Each row was made from one walk, in order. Every step used is in the known rows, and no mark comes twice. Write each row's walk.
Known rows:
Q-L-M-Y: -0.16	-1.51	+0.93	+3.53	+0.65	-1.09	+1.40	-0.71	-1.28	+1.12	+2.14	-0.92	+0.91	+1.98	-2.04	+0.93	-1.58	+0.03	-0.58	+0.26
G-Q-L-M: +0.59	-2.10	-0.15	+6.65	+1.58	+1.78	+1.96	-1.43	-0.33	+0.60	+2.40	+0.04	+0.24	+2.47	-2.56	+1.30	-1.23	+0.17	-0.57	+1.06
N-S-M-L-Q-G: +0.62	-0.08	-0.54	+2.87	+0.85	+1.12	+2.32	-0.98	-0.57	-1.41	-1.24	-1.88	-0.28	+2.01	-0.20	+0.25	+0.84	-1.88	-0.89	+0.35
S-N: -0.96	+0.68	-0.75	+0.00	+0.35	+1.64	-1.61	-0.25	-0.47	+0.56	+1.71	+1.68	-0.38	+0.15	+0.30	-1.00	+0.10	-0.01	+0.52	+0.06
G-Q-L: +1.48	-2.75	-0.67	+7.42	+1.49	+3.09	+1.18	-1.63	-0.16	+0.51	+2.06	-0.09	+0.47	+2.91	-1.47	+0.91	-0.75	+0.40	-0.32	+0.89
E-N-S: +1.02	+1.50	-1.20	+1.12	-0.94	+0.31	-1.51	+0.31	-0.24	-0.67	-0.75	-0.55	-0.32	-1.64	+0.23	+0.71	-0.92	-0.95	+0.00	+0.56
M-L: +1.82	-0.16	-0.39	+1.23	+0.28	+1.58	-0.79	-0.73	-1.06	-0.56	+1.37	-3.26	+0.81	+1.74	+0.79	+0.44	+0.16	+0.37	-0.34	-0.15
E-N: +1.31	+0.75	-0.92	+1.32	-0.75	+0.71	-2.29	+0.01	-0.72	-0.05	+0.92	-0.28	-0.25	-1.80	+0.66	+0.27	-0.93	-0.03	+0.18	+0.29
Y-M: +1.19	+0.84	+0.55	+0.27	+0.33	+0.21	-0.17	+0.23	-0.44	+0.28	+1.56	-2.17	+0.79	-0.20	+1.71	+1.16	+0.51	+0.41	-0.94	-0.19
N-E-T-S-M: +0.45	-1.77	+0.49	-3.33	-0.37	-0.46	-0.78	+0.82	+0.52	-0.68	-2.69	+2.35	-0.12	-2.28	+0.88	-0.31	+0.47	+0.40	+0.49	-0.34
Y-M-E-T-S-N: -0.59	+2.55	+0.77	-5.92	-0.54	-1.19	+0.44	+0.59	+1.15	+1.60	+0.34	-0.21	+0.40	+0.12	+2.52	-0.98	+0.90	+0.56	+0.15	-0.54
Q-L: +1.39	-2.41	-0.27	+4.33	+0.82	+1.28	-0.20	-0.63	-0.52	+0.47	+1.44	-0.49	+1.00	+1.36	-0.31	+0.46	-0.76	+0.03	-0.01	+0.39
S-M: +0.31	-0.12	+0.53	+2.07	+0.89	+0.29	+0.27	+0.20	-0.69	-0.74	+0.98	+0.40	-0.28	-1.36	-0.28	+0.39	+1.19	+0.28	-0.08	-0.49
E-N-S-M: +1.04	+1.96	-0.55	+0.82	-0.66	-0.21	+0.08	+0.47	-0.28	-0.91	-0.99	+0.60	-0.58	-2.68	+0.51	+0.46	+0.00	-1.11	+0.09	+0.29
N-E-T: +1.16	-2.78	-0.09	-2.21	+0.06	+0.67	-1.99	+0.19	-0.05	-0.31	-1.87	+1.12	-0.37	-0.25	+0.06	+0.25	-0.64	+0.81	+0.39	-0.01
T-S-M-L-Q: -0.40	+0.92	+0.24	+1.01	-0.38	+0.23	+1.29	-0.03	-0.27	-1.29	-0.06	-0.58	+0.53	-0.69	+1.23	-0.39	+1.49	-0.75	-0.55	-0.50
T-S: -0.84	+0.20	-0.42	+1.23	-0.63	+0.16	-2.24	+0.67	+0.13	-0.64	+0.22	-0.25	+0.53	-1.30	+0.21	+0.16	+0.61	+0.30	-0.20	-0.27
N-S-M-E-T: -0.51	+1.06	+0.26	-1.76	+0.39	-0.99	+0.99	+0.58	+0.75	-0.56	-1.80	-0.10	-0.86	+0.12	-0.74	+0.19	+0.97	-0.27	+0.25	-0.39
L-M-E: -2.04	-0.41	+0.58	-1.53	+0.61	-1.47	-0.45	-0.04	-0.25	+0.85	+1.81	-1.02	-0.42	+1.26	-2.42	+0.83	-0.85	+0.96	+0.30	+0.04
G-Q-L-M-Y: +0.21	-2.16	+0.27	+7.01	+1.38	+1.14	+2.31	-1.67	-0.81	+0.98	+2.71	-0.39	+0.28	+3.49	-2.94	+1.25	-1.43	+0.39	-0.81	+0.72

Which walk is each row?
+1.16	-0.82	-0.67	+2.65	+0.34	+2.45	+0.26	-1.56	-1.12	-0.88	+1.12	-3.97	+0.33	+3.46	+0.70	+0.32	-0.19	-0.54	-0.93	+0.02 -> M-L-Q
-1.13	+0.36	+0.10	-3.69	-0.48	-0.93	-1.74	+0.46	+1.23	+0.73	-0.46	-0.41	-0.30	+0.76	+0.15	-0.83	+0.21	+1.37	+0.80	-0.58 -> M-E-T-S
+0.41	-2.07	-0.08	-2.96	-0.61	+0.09	-2.13	+0.64	+0.43	-0.56	-2.51	+1.64	-0.01	-1.35	+0.54	-0.20	-0.20	+0.65	+0.40	-0.14 -> N-E-T-S
+0.96	-2.72	-0.04	-2.02	-0.05	+0.75	+0.60	-0.59	+0.07	-0.75	-2.84	+1.07	-0.12	+0.39	+1.15	-0.98	+0.29	-0.65	+0.00	+0.16 -> N-E-T-S-M-L-Q-G
+0.31	+1.23	+0.50	-1.42	-0.36	-1.25	-0.56	+1.27	+0.66	-0.72	-1.40	+0.82	-0.43	-2.90	+0.61	-0.62	+1.06	+0.29	-0.33	-0.68 -> E-T-S-M
-0.16	+1.39	+0.91	-1.02	-0.65	-1.86	-0.27	+0.98	+0.26	-0.32	-1.15	+0.38	-0.35	-2.07	+0.51	-0.65	+0.89	+0.43	-0.50	-1.02 -> E-T-S-M-Y
-1.74	+1.04	+0.13	-2.40	-0.33	-2.00	+0.02	+0.21	+0.02	+0.63	+0.50	-0.44	-0.53	+0.13	-1.78	+0.77	-1.32	-0.05	+0.33	+0.43 -> L-M-E-N-S
-0.42	-0.75	-0.46	-3.74	+0.01	+1.32	-1.43	-0.02	+0.05	+0.53	-0.82	+3.40	-0.65	-0.34	+0.60	-1.51	-0.26	+0.07	+1.12	+0.09 -> S-N-E-T
-0.44	-0.50	+0.08	+0.23	+0.15	-1.19	+1.72	-0.28	-0.01	+1.10	+0.57	-0.14	+0.54	+1.18	-1.47	+0.62	-1.66	-0.68	+0.45	+0.87 -> Q-L-M-E-N-S
+0.57	+1.91	-0.12	+1.17	-0.94	-1.04	+0.41	+0.21	-0.76	-0.51	-0.62	+0.07	-0.55	-1.81	+0.09	+0.35	-0.26	-0.98	-0.17	+0.01 -> E-N-S-M-Y
-1.32	+1.18	+0.34	-1.84	-0.91	-1.27	+0.02	+0.80	+0.53	-0.14	-0.09	+1.44	+0.07	-2.58	+1.08	-0.74	+1.18	+0.27	+0.80	-0.50 -> T-S-M-E-N
-1.96	-0.27	-0.56	-2.35	-0.86	+0.59	-1.60	+0.55	+0.34	+0.00	-0.54	+3.33	+0.31	-1.39	+1.03	-1.28	+0.51	-0.19	+0.86	+0.04 -> T-S-N-E
-0.52	+0.72	-0.76	-2.17	-0.70	-0.32	-1.25	-0.11	+0.38	+0.60	-0.21	-0.70	-0.46	+0.93	+0.13	+0.02	-0.69	+0.21	+1.01	+0.25 -> M-E-N-S
+2.39	+1.42	+0.60	-0.77	+0.25	+0.63	+0.98	-0.32	-0.80	+0.10	+1.55	-3.71	+1.42	+0.98	+2.75	+0.87	+0.67	+0.17	-1.23	-0.26 -> Y-M-L
+0.60	+1.33	+0.35	-0.93	-0.52	-0.33	+0.87	+0.42	+0.38	-1.03	-1.53	-0.61	-0.26	-1.08	+1.13	-0.76	+1.03	-0.47	-0.75	-0.63 -> E-T-S-M-L-Q
-1.73	+0.47	+0.52	-1.35	-0.30	-1.09	+0.00	+0.72	+0.53	-0.27	+0.08	+1.03	+0.10	-1.33	+0.42	-0.54	+1.60	+0.60	+0.58	-0.74 -> T-S-M-E
+0.79	+0.46	+0.02	+0.18	-0.07	+0.00	+0.85	-0.17	+0.34	-0.75	-1.70	-0.42	-0.33	-0.34	+1.17	-1.21	+0.86	-0.75	-0.81	-0.21 -> E-T-S-M-L-Q-G
-0.95	+0.50	+0.15	-0.45	+0.47	-0.54	+0.96	+0.30	+0.33	-0.65	-0.90	-0.24	-0.51	+0.59	-0.95	+0.47	+1.05	-0.25	+0.36	-0.23 -> N-S-M-E
+0.15	-1.12	-0.47	+4.11	+0.76	+1.07	+2.69	-1.36	+0.25	+0.97	+1.30	+0.34	+0.02	+2.47	-2.35	+1.05	-1.64	-0.30	+0.17	+1.30 -> G-Q-L-M-E-N-S
-2.83	+1.63	+0.61	-5.06	-0.26	-2.22	-0.14	+0.70	+0.70	+1.20	+0.31	+1.19	-0.57	-0.09	-1.29	-0.79	-0.48	+0.48	+0.52	-0.13 -> L-M-E-T-S-N
+0.20	+0.92	-0.13	-0.97	-0.66	-0.55	-2.09	+1.03	+0.74	-0.46	-1.33	-0.19	-0.15	-1.79	+0.41	-0.46	+0.23	+0.44	-0.33	-0.44 -> E-T-S
-1.63	-0.08	+0.51	-2.05	+0.15	-1.41	+1.54	+0.09	+0.66	+1.67	+0.70	+1.74	+0.54	+0.74	-0.66	-0.99	-0.92	-0.22	+0.71	+0.40 -> Q-L-M-E-T-S-N
